Each row was made from one walk, in order. Every step used is in the known rows, and no mark comes twice. Write each row's walk.
Known rows:
R/W/D/A: [ 3.832  3.651  0.646  1.639  0.500 -0.637 -1.290  1.459  1.198  1.786
  3.256  0.159  0.122 -0.112  0.218 -0.317  1.471]
R/A/D/W: [-2.087  5.162  0.652  1.538  1.031 -1.224 -2.422  1.678  2.961 -1.857
  3.049 -0.256  0.220 -0.284 -3.097 -0.118  1.298]
W/D/A/P/K: [ 1.441  1.629 -1.511  1.865 -4.273 -0.010 -0.041  1.702  3.448 -1.533
 -0.194  0.703  0.443  0.284 -0.610  0.546  1.477]
R/A/P/K: [-2.161  0.967 -1.135  2.222 -3.608 -0.158 -0.790  1.517  2.806 -2.092
 -1.258  0.723  0.627  1.512 -1.535 -1.152  1.431]
D/A/P: [ 1.268  1.666  0.892  0.498 -2.275 -0.290 -1.016  1.959  2.995 -0.957
  1.251  0.371  0.164  0.035 -1.865  0.740  1.346]
K/P/A/Y/W/R: [ 0.488  1.418  0.397  1.062  0.428 -1.683 -1.861  3.189  3.662  1.797
 -0.907  0.014  0.416  3.209  2.214 -0.597  1.039]
K/P/A/D: [ 1.806  3.047  1.092  0.565 -4.205 -0.255 -1.699  2.152  1.863 -6.773
 -1.310 -0.208  1.807  4.300 -0.746 -0.833  1.802]
A/P/K: [-2.303  0.257 -1.377  1.784 -5.234 -0.582 -0.607  1.869  3.472 -1.553
 -2.532  0.808  0.745  1.556 -0.889 -0.794  1.617]
D/A: [ 3.577  1.371  0.049  0.725 -1.537 -0.368 -1.186  2.473  1.904  1.227
  0.937  0.755  0.472 -0.121 -1.389  0.022  1.296]
R/W/D: [ 0.332  3.887  0.565  2.166  0.570 -1.587 -1.063  0.898  0.910  1.835
  1.734 -0.186 -0.077  1.345  1.862 -2.395  1.900]
A/Y: [-2.118  2.588  1.138 -0.007  0.965 -1.056 -1.658  1.793  3.094  0.560
 -0.371  0.514  0.190  1.116 -0.447 -1.234  1.318]
W/R/A: [ 0.875  3.391 -1.077  2.443  1.539 -0.945 -0.735  2.250  1.224  2.291
  0.957  0.229 -0.351  0.055  0.139 -2.285  0.914]
R/A/Y/W/D: [ 1.433  3.677  2.001  1.335  3.345 -1.240 -1.031  1.381  2.388  1.637
  2.930 -0.398 -0.727  1.187  2.359 -1.175  1.721]
K/P/A/D/W: [-0.623  3.410  0.500  0.859 -2.595 -1.160 -2.554  2.138  3.729 -4.576
  0.789 -0.083  1.419  3.141 -2.714  0.582  1.467]
P/A/Y: [-0.873  1.870  1.565 -0.428 -0.119 -0.516 -2.686  2.157  3.881 -2.047
 -0.419  0.511  0.938  3.758  0.040 -0.697  1.138]
R/A/D: [ 0.022  5.237  1.339  1.390  0.363 -0.324 -1.490  1.559  0.913 -3.403
  1.574 -0.453  0.322  0.039 -1.273 -1.655  1.597]
K/P: [ 1.420  0.031 -0.484  1.316 -4.319 -1.174  0.031  1.839  0.730 -1.073
 -3.035  0.709  1.284  3.940 -1.425 -2.180  1.937]

Write each row's walk:
[-0.363  3.941 -1.336  2.572  2.301 -1.391 -1.387  2.244  2.413  2.663
  2.306  0.213 -0.378 -0.306 -1.198 -1.246  0.711]
D/W/R/A
[ 0.209  0.915  2.811 -0.033  1.891 -1.143 -2.791  2.602  3.512  2.478
  1.569  0.184  0.110  0.971  0.365  0.362  1.388]
D/A/Y/W
[-2.846  2.215 -2.220  2.750 -2.316 -0.754 -1.006  1.945  4.047 -0.493
 -0.157  0.589  0.235  0.403 -1.787 -0.180  0.945]
D/W/R/A/P/K
[ 0.605  2.487  0.045  2.460  2.329 -1.341 -1.486  2.601  1.623  3.366
  1.436 -0.064 -0.416  0.518  1.170 -2.004  1.086]
Y/W/R/A
[ 0.465  6.241  0.125  1.922  1.247 -0.617 -1.083  2.019  1.297 -1.823
  1.634 -0.585 -0.078 -1.006 -0.219 -1.449  1.199]
W/R/A/D
[ 0.310  5.491  1.033  1.916  1.881 -0.941 -1.686  2.302  1.626 -0.888
  2.003 -0.819 -0.192 -0.639  0.607 -1.207  1.339]
Y/W/R/A/D
[ 3.077  3.150  0.615  0.874 -1.492 -0.268 -0.119  1.500  2.846 -1.018
  2.468  0.074 -0.261 -0.418 -0.548  0.891  1.476]
W/D/A/P
[ 2.916  2.353  1.571  0.871 -0.801 -0.589 -0.734  1.787  3.167 -0.133
  2.901 -0.165 -0.400 -0.031  0.262  1.094  1.602]
Y/W/D/A/P
[ 2.687  2.158  1.797  0.847  0.191 -1.192 -1.068  1.727  2.836 -0.788
  0.959 -0.226  0.310  4.219  2.524 -0.675  1.882]
K/P/A/Y/W/D
[ 5.588  2.273  0.860  1.204  0.243 -0.740 -0.799  2.268  2.137  2.256
  2.987  0.080 -0.173 -0.133  1.225  0.499  1.635]
Y/W/D/A
[-0.325  4.938 -1.389  1.605 -0.161 -1.669 -2.008  3.036  4.437  0.001
  1.284 -0.234  0.204  0.119  0.034  0.445  0.804]
P/A/D/W/R
[ 2.456 -0.590  0.070  0.774 -5.191 -0.487 -1.467  2.358  1.923 -3.934
 -2.691  0.685  2.065  6.700 -0.530 -1.478  1.682]
K/P/A
[-0.134  1.971  0.566  0.912  1.640 -1.731 -2.345  3.341  4.266  2.922
  0.018 -0.065 -0.048  1.836  2.889 -0.511  0.952]
P/A/Y/W/R
[-1.939  3.649 -0.177  2.002  0.794 -1.084 -1.198  1.814  3.396  0.185
  2.333 -0.050 -0.539 -0.078 -1.692 -0.241  0.889]
D/W/R/A/P
[ 0.482  1.457 -0.538  1.879  0.391 -2.205 -1.208  3.361  2.936  4.989
 -0.453 -0.054 -0.436  0.284  2.786 -1.335  1.329]
Y/W/R
[ 0.884  2.568  0.389  1.013  2.491 -1.635 -1.832  3.286  3.789  4.681
  1.117  0.025 -0.473 -0.525  1.899  0.217  0.830]
D/A/Y/W/R
